Known rows, with every way that one mark hangs from another
(W (P B T) Y): [-27.4 -26.8  58.3   4.0  51.4   9.2 -11.6  15.9   1.1 -28.5  -8.4  -2.1
  47.2  17.9  16.4  13.2  20.7  55.5 -11.3  20.0  -2.7   6.7 -19.9]
(K (B Y)): [-38.2  39.7  39.5  -0.8 -32.0 -28.0   5.3  25.8  13.0 -43.5  28.6 -11.0
  50.1   1.4  23.2  -4.6  -1.2 -19.5  16.0   3.8  59.6  25.6  11.2]
(M (D (L T))): [  1.2 -16.5  21.7   4.6  59.0 -32.2  64.6  47.4   0.5 -55.3  21.4 -32.6
  60.4 -37.8  30.1 -42.0 -18.3 -27.6  42.7  -9.7  58.7   9.9  -4.5]
(P (B Y) T): [-11.7 -16.7  43.1   2.0  27.8  -6.1 -35.9  21.0   5.1 -24.9  21.5   5.7
  48.2  33.0  22.6  -0.5   7.9  25.6  36.0  49.4  23.7  16.3 -36.8]
(B K (Y (W (P T)))): [-62.5  15.2  51.2  -4.9  -7.1 -16.2 -54.5  22.4  19.4 -67.9  -6.8   1.2
   8.4   5.9  14.9  -7.9  16.7  22.0  25.0   0.8  56.0   6.9  -3.2]
(L D (T (P B))): [  5.6  28.3  11.5  22.1  48.0  16.7   2.6  37.3  -8.3 -29.6  -0.2  28.8
  20.4  -8.8  15.9  -5.0 -42.5  -5.0  37.3 -15.5  34.9   8.8 -24.7]
(D (L (T (P B)))): [ 23.2 -16.6  48.5  -1.5  48.0  13.1  22.3  25.1   0.9 -27.1  16.5  15.2
  46.6   5.9  26.2 -20.5  -6.5   4.7  27.9 -37.5  50.7  23.5 -15.3]
(B K (Y T (W P))): [-67.0   3.5  32.7 -18.1 -31.7 -29.7 -43.0  19.8  -7.1 -64.1 -17.3  27.8
 -13.4 -12.5   8.8 -17.8   5.8  25.5  -0.1 -52.7  57.2   1.6  16.9]
(P (B (Y W))): [-18.4   7.3  36.8 -16.9  -5.8  -5.0 -49.1  25.1  22.0 -20.5   7.6  28.8
  11.0  28.0  47.6   3.8  -4.6  34.3  24.7  -8.9  27.9   1.2   9.0]
(L T): [ -3.8 -13.3  21.6  27.8  28.0 -12.2  27.9  49.3 -10.4 -35.3  22.3  -1.7
  53.6 -14.7  23.1 -50.0 -34.9 -14.0  43.0 -11.9  53.0  16.9  -9.2]
(D (L (T (P B W)))): [ 31.5 -28.1  62.9  11.4  43.7   5.1  -5.6  15.0  -1.8  -5.5 -14.6   3.4
  38.6  -6.6  16.0 -30.9  12.4  -2.4   3.9 -37.7  40.1  26.5 -23.4]
(P B): [ 15.8 -10.6  24.0  27.5  25.4  -0.9  -7.1  22.5  15.7  -3.2  26.9   6.6
  40.3  -0.4  35.8 -16.6 -10.1  13.0  18.5   0.1   6.7  -4.3   1.7]
(K B): [-25.4  28.9  15.6  32.8  -9.3 -17.6  14.6  38.0  22.2 -42.1  34.1 -12.9
  50.0 -18.0  22.6 -17.2 -13.0 -30.6  10.3  -8.4  37.1   2.1  28.6]
(T (P B W)): [ 12.4  14.0  44.1  16.7  20.6  -0.2 -44.1  16.9  -4.6  15.2 -10.2  14.4
  17.5 -13.7  25.1  -9.8   0.2  21.5  -8.1 -25.2   8.0   0.3  -8.5]
(W (P (B K Y) T)): [-41.9  -8.2  63.0  -1.3  21.2   1.6 -43.2  -9.8  10.4 -40.2  -5.8  -0.2
  30.6  20.0  -4.9  -6.3  28.4  36.4  15.9  33.7  41.6  16.8 -30.3]
(M D): [-15.6  24.0   7.1  10.1  38.8 -41.0  20.1  46.2  -4.8 -29.5  24.8 -18.6
  40.5 -40.5  35.0 -20.2 -29.9  -4.9  26.5   2.9  27.5 -16.6   7.2]
(P (B K Y) T W): [-17.4  -2.7  47.7  17.0  14.2   1.5 -88.2   2.7   8.9 -18.5 -16.4 -21.0
  20.8   6.4   2.6  -9.9  34.4  22.7  24.9  47.1  42.4  16.6 -33.5]
(T (P B)): [  8.0  21.5  32.0   7.5  27.0   6.4 -18.5  21.8  -1.5  -5.6  24.6  27.1
  25.7   3.5  31.0   5.4 -15.2  24.8   7.9 -27.7  19.4  -1.3  -1.9]
(K (B (Y (T P)))): [-57.8  40.9  26.1 -22.9 -31.9 -28.7 -14.7  30.3 -28.1 -51.0  16.0  26.9
  25.9   2.0   3.2   5.9 -14.6  -5.2  -5.2 -40.0  65.8  25.8   5.1]
(A (K B)): [-21.4  34.5  25.7  41.4 -34.2 -12.1   0.1  47.6  37.5 -38.5  26.6  -5.3
  26.2  13.2  44.6 -15.4   0.3 -30.9  31.7  -1.0  56.9  -8.4  43.6]
(L D (T P)): [ -5.9  45.7   5.5  25.1  30.8  -1.7  22.9  53.7 -18.7 -43.1   9.9  16.3
  30.0 -37.5  18.8 -19.6 -58.2 -25.5  45.4 -25.9  50.4  11.6 -21.2]
(D L): [ 21.2 -10.8  36.1  20.4  12.0 -28.7  35.6  36.4  13.7 -34.0  40.3 -11.9
  66.2 -38.5  46.6 -33.7   1.0 -16.4  27.9 -22.4  30.4  11.3   1.0]
(B K (Y (W P))): [-53.9  28.7  51.6 -11.3 -33.0 -21.5 -37.9  13.8  17.8 -52.9 -10.4   9.2
  -4.6 -14.1  23.1 -11.8   7.1  20.7  12.9 -33.8  57.5   8.4  11.9]
(Y T (W (P (B K)))): [-44.6 -26.3  15.3  12.0   6.4  -0.4 -52.7  16.2   6.4 -44.5 -16.0  32.0
 -18.0   1.7   5.6 -13.8   8.8  35.7 -12.2 -52.4  15.9 -24.9  33.0]
(L D (T (P (W Y)))): [-16.9  50.4  30.2  19.8  27.9   0.1  -5.3  43.4 -32.1 -33.2 -36.8  -7.7
  19.8 -55.0  13.6  -2.9 -30.1   0.1  11.9 -27.8  50.0  24.0 -28.8]

Rows
[  1.8 -13.6  23.9  11.0  19.0 -18.0 -47.5  27.6 -32.6   7.5 -19.1  34.8
   8.2  -7.7   3.0 -15.6  -3.3  24.6 -20.5 -44.0   7.7  -0.9  -5.1] => (Y (T (P B W)))
[-28.2 -10.3  32.3  -5.1  19.7   0.2 -72.7  37.5  24.6 -34.2   9.6  21.8
  17.3  47.9  37.9  10.3   8.0  35.9  38.1  27.1  24.3   1.0 -11.6] => (P (B (Y W)) T)
[-32.5  22.8  31.0 -27.3  -9.5 -33.8 -12.5  34.7 -48.9 -37.2  12.9  38.9
  19.4  -9.0  17.2 -10.0 -22.3  21.3  10.7 -40.9  50.1  26.1 -15.4] => (B (Y (T P)))
[-25.2  -7.5  23.3  -0.8  -1.8  -4.8 -47.9   4.3 -20.3 -37.9  11.8  20.3
  12.2   4.3   8.9 -11.7   1.1  32.6  21.3  -3.3  52.2  11.3 -10.5] => (P (B K (Y T)))
[-41.8  49.7  26.7   1.3 -29.7 -10.0 -57.0  31.9  15.5 -55.6  15.2  -0.3
  -1.1 -12.4  39.8  -6.9  -1.6  13.1  45.1 -17.8  67.6   2.6   9.0] => (B K (Y W))
[ 14.0  -2.5  45.4   8.7  31.2  -9.0  40.4  43.2 -12.3 -46.5  23.1   6.7
  51.1 -18.9  26.4 -34.8 -20.8 -13.2  34.5 -49.1  71.8  34.8 -17.8] => (D (L (T P)))
[-16.0  45.9  58.7   7.3   2.6 -13.2 -24.8  29.8 -25.5 -10.2 -15.0  -7.4
  21.2 -37.2  29.9   2.4  -0.3  32.6 -14.5 -35.8  31.9  22.4  -8.2] => (T (P (W Y)))
[-16.2  17.1   5.6  16.9  18.1  16.1 -50.7  19.1 -25.5 -32.0  18.9  28.9
  -5.3 -11.7   1.4  -8.1 -11.4  33.2   7.1 -41.0  41.8  -8.5   0.0] => (Y (T (P (B K))))
[-54.0  44.6  29.5 -13.4 -47.7 -16.4 -28.0  39.7  34.2 -55.5  16.4   2.0
  16.9  13.4  35.0   6.1  -1.6 -13.9  15.9 -16.8  56.6   9.9  34.9] => (K (B (Y W)))
[ -1.3   7.5  44.9  -6.8  55.7 -36.9  29.5  37.2 -17.3 -29.0 -13.5 -24.2
  36.7 -49.7  17.3 -30.3 -10.5 -24.8  11.5 -35.8  61.1  16.4 -13.9] => (M (D (L (T (P W)))))
[-38.9  12.6  17.3   2.9 -20.4 -25.9 -25.2  22.3 -32.7 -49.7  21.4   9.1
  20.0 -26.7   4.6 -29.0  -4.2  12.4  30.2 -12.4  67.1  18.2  -8.4] => (B K (Y T))
[-10.0  50.1   6.0  34.3  41.8  35.3 -23.3  19.4  -5.9 -46.2  -1.6  14.9
   4.7 -24.7   7.2  -5.2 -35.4  -5.5  42.3 -12.7  61.1   0.4 -18.8] => (L D (T (P (B K))))
[-26.3  14.4  42.7 -17.7 -17.9 -41.6 -38.9  33.1 -50.1  -8.8 -20.8  29.6
  11.4 -17.1  11.7 -22.9  -5.6  12.7  -8.5 -42.5  44.5  27.2 -19.0] => (B (Y (T (P W))))
[-47.4 -19.1  37.6   3.9  22.8   9.9 -18.9  -5.1 -21.7 -44.1 -12.8   8.5
   7.9 -13.5  -3.4  -1.8  18.3  64.5 -28.2 -27.3  26.4  -3.7   5.1] => (W (P (B K)) (Y T))
[-39.3  36.4  39.4  -7.7 -24.5 -32.4 -63.2  14.7 -46.3 -25.0 -18.0  11.6
  -4.4 -33.0  -3.3 -19.9   1.7  16.3   2.7 -40.7  69.5  23.7 -18.5] => (B K (Y (T (P W))))
[-44.7  45.5  23.4 -14.0 -20.4 -16.7 -39.0  23.6 -46.9 -49.3  15.1  24.6
   1.7 -20.4   2.7  -9.0 -14.3  21.5  22.1 -38.0  77.0  22.8 -13.8] => (B K (Y (T P)))
[-16.8 -16.6  41.7   3.0  14.5  -6.1 -23.9  22.8  30.4 -19.5  -7.0  27.7
   8.4  13.7  34.5  -4.5  -1.3  30.1 -10.0 -35.4  -2.5 -21.3  28.0] => (Y (W (P B)))
[-47.3  17.3  28.5   1.7 -50.1 -30.4  -9.8  41.1   5.0 -50.4   7.0  20.1
  12.1  31.7  28.1 -15.6   1.2 -16.9  25.0  -7.3  75.9   6.8  28.8] => (A (K (B (Y T))))
[-15.9 -27.4  22.8 -13.6   6.0 -20.8 -23.7  16.8 -24.8 -16.9   9.9  34.5
  27.5  19.5  19.8 -15.8  -6.4  32.5   9.4  -2.4  28.1  12.1 -12.7] => (P (B (Y T)))
[-41.6 -29.5  18.4   2.6  -2.8 -40.2  -8.2  41.8  -9.5 -43.5  -5.3  34.7
   2.6 -11.9  23.7 -29.1 -13.4  16.0 -11.8 -61.8  10.0 -11.6  35.4] => (Y T (W P))
[ 13.4  21.2  23.7  26.6  45.2   7.2 -22.7  26.9  -8.7  -7.7 -33.9  16.2
  14.4 -24.5   8.1 -15.4 -26.7 -15.0  13.3 -15.1  29.7   9.0 -26.4] => (L D (T (P B W)))
[-20.1 -12.9  36.1   3.0  -7.7 -13.0 -71.5  -0.4 -20.8 -11.4 -25.7   6.3
   5.1 -10.1  -5.1 -20.6  21.8  24.4  -0.5  -3.2  42.7  11.4 -12.5] => (P (B K (Y T)) W)
[  1.2  35.1  41.6  29.4  12.7  11.1 -67.9   4.7  -2.5  -3.9 -13.8   0.6
  -1.3 -24.7  10.6 -11.5  10.0  18.1  -2.1 -26.9  32.9  -5.1  -3.9] => (T (P (B K) W))
[ -0.1  -6.2  48.5  17.5  20.2   2.0 -32.8  12.6  -2.2   8.0 -18.1 -15.8
  29.8 -14.8  32.5  -2.8  17.2  43.8 -14.5   1.0   5.8   6.4  -7.0] => (P B (W Y))
[-10.4  16.8  48.3  30.8  13.8  17.8 -61.4   2.5   1.9 -11.9 -16.1 -26.4
  12.7 -32.5  20.1   0.6  24.8  41.0  -5.6   2.7  32.3   3.0  -5.4] => (P (B K) (W Y))
[-22.8 -23.2  39.1  37.1  40.7  12.1 -35.3   3.6  19.1 -39.0   2.5  -6.7
  32.6   0.6  -0.5 -16.1  19.8  28.8  10.5  23.4  19.1  -9.8 -15.3] => (W (P (B K) T))
[ -8.7  13.2  55.1   7.4  -4.3  -3.7 -67.2  -9.1   8.2  -5.9 -18.4 -13.0
  16.0 -11.8  12.6 -14.4  24.4  21.4  13.2  11.7  44.3  16.0 -16.2] => (P (B K Y) W)
[-26.5 -43.3  49.3 -29.3   7.6 -30.1  -6.1   2.1 -24.7 -16.9 -13.4  41.5
  28.2  16.6   3.9 -13.1   5.8  39.7 -22.4 -22.0  15.5  15.9 -11.1] => (W (P (B (Y T))))
[-33.4  59.8  42.4 -20.1 -10.6  21.7 -85.9  12.0  11.6 -39.2   3.8  29.5
 -26.0  16.5  30.5  24.1   2.3  43.1  25.6 -33.6  59.0  -0.3   5.1] => (T (P (B K (Y W))))
[-52.3  48.0  33.5 -13.5 -50.4 -23.4 -20.6  41.4  -9.0 -49.1   4.0  38.0
  -0.8  36.6  23.8   6.8  -3.5 -10.4  17.6 -30.9  85.1  16.0  25.7] => (A (K (B (Y (T P)))))
[-27.8 -34.8  61.5 -10.8  27.1 -14.7 -21.5   1.3   7.6 -21.6  -5.5  15.5
  48.3  32.0  10.4  -2.5  16.8  34.8   4.0  32.6  15.6  20.0 -33.1] => (W (P (B Y) T))
[-29.1 -37.2  40.9  -7.9  29.8  -9.4  -0.7   9.2 -26.0 -22.2 -13.4  25.2
  24.3   3.5   9.1  -1.2   5.9  63.9 -36.3 -27.3   2.9   0.9   2.7] => (W (P B) (Y T))
[-61.2  52.0  19.6 -22.5 -30.4 -12.9 -71.8  37.3 -29.3 -63.4   4.5  38.4
 -31.6  -6.8  17.8   3.2 -13.8  26.4  25.2 -58.9  73.5   6.5  13.6] => (B K (Y (T P) W))
[-65.3  35.5  64.8 -13.8 -62.1 -23.2 -20.2  33.3  53.6 -53.1 -17.9  20.6
  -4.5  44.4  42.2   5.2  15.8  -8.1   7.9 -27.1  64.1  -2.9  55.0] => (A (K (B (Y (W P)))))
[-52.0  -7.0  50.4 -14.1  -2.6 -31.9 -31.6  36.9  15.8 -49.4  -8.0  16.6
  24.3  20.1  25.9  -3.7   9.1  24.1  14.4  -2.2  26.5  13.0  -5.0] => (B (Y (W (P T))))
[-44.9  27.5  25.7 -34.4 -24.7 -28.7 -44.0  49.7 -34.2 -44.8   6.4  53.4
 -13.8   4.0  29.9   0.0 -23.0  25.6  16.6 -60.7  50.2   9.6   6.5] => (B (Y (T P) W))
[-38.1  -7.6  55.5  20.6  42.0  23.2 -38.1   1.9   7.5 -45.5  -4.6 -15.6
  26.8   4.5  -0.1  13.4  28.9  58.1  -4.8  22.2  23.9   1.6 -17.9] => (W (P (B K) T) Y)
